Every row comes from one small tree of marks. Brackets hold a mark, then the marks that hang from it, in alphabetical order. Every link used is in the known rows. Which tree was each row made from?
(in the rows, 128 means zero)
Known rows
(logatoz (sesuf nafa)): [ 88  98 135 130 133 147 116 139 145 126 179 115 114 148 144 107 146 133]
(zetip (bisure masam)): [117  80  90 100 115 156  94 143 116 130 142 136 130 146 139 102 141 156]
(bagas (logatoz (sesuf mugod (zetip (bisure masam) fale)))): [132  94 135  69  89 176  93 110 143 166 213 128  99 168 204  75 140 149]
(bisure masam (nafa fale sesuf)): [122 113 126 102 124 131  68  94  89  96 133  93  84  93 152 130 183  95]
(nafa fale (sesuf mugod (zetip (bisure masam)))): [152 137 138  85 110 115  89 101 157 116 165 155 102 129 168 111 137  94]
(mugod (sesuf (nafa fale) zetip)): [115 164 182 126 127  86 119 166 126 109 149 137  92 127 163 126 157  99]
(logatoz bagas (sesuf mugod (nafa fale) zetip)): [104 157 170 128 116 119 135 110 215 124 228 137 114 166 169 111 159 119]
(logatoz bagas sesuf): [ 93  80 113 126 118 165 129 105 147 124 189 130 140 143 133 102 170 146]
(mugod (sesuf nafa)): [ 95 125 145 137 130 125 106 172 103 113 143 130  91 152 144 103 149 131]
(bisure masam (nafa fale (sesuf zetip))): [128 132 154 100 131 128  80 103 108 108 141  97  89  99 166 144 178  93]
(sesuf mugod (nafa fale)): [134 160 145 121 121  93 119 142 166 108 177 140 109 148 157 104 132 105]
(bagas (logatoz (sesuf mugod nafa (zetip bisure fale)))): [136 118 144  82 104 141 129 136 194 171 212 132 101 185 211  70 138 142]
(bagas (logatoz sesuf)): [127  85 126 116 125 170 117  95 105 146 185 104 131 138 158 109 161 115]
(nafa fale (sesuf zetip)): [159 134 156 100 130  92 126 110 138 108 144 145 124  82 153 139 157  68]
(bagas (logatoz (sesuf nafa (zetip fale)))): [127 107 164  93 112 142 133 142 151 165 199 104 100 139 199 106 160 128]
(bisure masam (nafa fale (sesuf mugod zetip))): [131 155 163 104 127 127  78  95 127 104 166 107  84 132 177 123 158  91]
(zetip (bisure nafa) fale): [121  85  83  80 113 129 121 162 134 129 121 127 124 137 164  65 154 169]
(zetip (bisure masam (nafa sesuf)) fale): [118  70  88  71 106 147  75 133 109 123 121 112  81 115 168  79 168 151]

Which tree is each row?
[100 139 142 131 109 123 120 102 197 111 220 136 107 160 157  96 164 122]
(logatoz bagas (sesuf mugod (nafa fale)))
[124 146 131  98 121 131  91 122 151 123 160 124 111 166 177 102 147 134]
(sesuf mugod (zetip (bisure masam (nafa fale))))
[109  93 114  75 112 150  97 165 127 143 138 115 108 144 180  88 154 177]
(sesuf (zetip (bisure masam nafa) fale))
[158 114 129  69 103 110 128 141 178 132 162 172 114 138 179  70 121 124]
(nafa (sesuf mugod (zetip bisure fale)))
[114 116 123  77 107 149  92 157 147 141 164 129 100 176 189  69 133 175]
(sesuf mugod (zetip (bisure masam nafa) fale))
[111 120 144  92 108 105 126 201 148 133 137 155  87 150 179  78 142 152]
(mugod (sesuf nafa (zetip bisure fale)))
[106  94 133  80  92 140  89 176  94 130 138 153  84 134 173  80 146 160]
(mugod (sesuf (zetip (bisure masam) fale)))
[122  93  96  74 100 149  71 125 128 120 148 125  75 148 177  59 147 150]
(zetip (bisure masam (nafa (sesuf mugod))) fale)
[147 137 159 111 133 124 124 120 154 121 176 150 120 148 157 110 122  95]
(nafa (sesuf mugod zetip))
[140 179 174 117 129  86 133 149 184 119 187 143 116 154 170 119 128 102]
(sesuf mugod (nafa fale) zetip)
[143 116 162  86 101 153 126 113 141 157 217 127 111 155 200  82 137 123]
(bagas (logatoz (sesuf mugod (zetip fale))))
[111 144 140 116 113 115 138 112 241 133 213 152 124 179 172  98 158 134]
(logatoz bagas (sesuf mugod (nafa fale) (zetip bisure)))
[131 115  91 100 128 111 117 126 138 111 118 126 136 124 151 101 167 127]
(zetip (bisure (nafa fale)))
[143 105 133  64  96 134  92 136 154 133 170 158  89 140 182  81 125 134]
(nafa (sesuf mugod (zetip (bisure masam) fale)))
[117 100 136 122 129 160 116 115 135 150 191  93 112 157 166 116 162 120]
(bagas (logatoz (sesuf nafa)))
[ 99 143 172 135 136 118 121 181 122 124 156 133  99 160 158 117 144 126]
(mugod (sesuf nafa zetip))
[129 157 147 100 116 110  99 147 185 129 180 143 103 169 176 112 131 128]
(sesuf mugod (nafa fale) (zetip (bisure masam)))
[136 127 163 118 125 165 124  93 144 153 222 121 131 175 180 106 139 111]
(bagas (logatoz (sesuf mugod zetip)))
[ 99 131 136 104 119 130  75 138  94 111 121 118  90 138 171 109 175 131]
(mugod (sesuf (zetip (bisure masam (nafa fale)))))
[165 158 167 102 123  94 122 103 158 106 172 155 114 114 164 118 134  68]
(nafa fale (sesuf mugod zetip))
[154 127 159  83 111 112 127 139 151 122 177 159 102 125 177  86 123 108]
(nafa (sesuf mugod (zetip fale)))
[122 123 155  83 111 144  80 130 122 124 172 111  71 144 189  90 145 131]
(bisure masam (nafa (sesuf mugod (zetip fale))))
[105  75  86  76 104 155  85 158 109 131 130 113 102 138 167  75 158 180]
(zetip (bisure masam nafa) fale)
[105 141 154 109 113 111  84 162 129 119 141 138  80 141 169 118 161 125]
(mugod (sesuf (nafa fale) (zetip (bisure masam))))
[ 94 103 122 130 113 165 123  98 165 123 217 142 133 176 140  83 148 146]
(logatoz bagas (sesuf mugod))
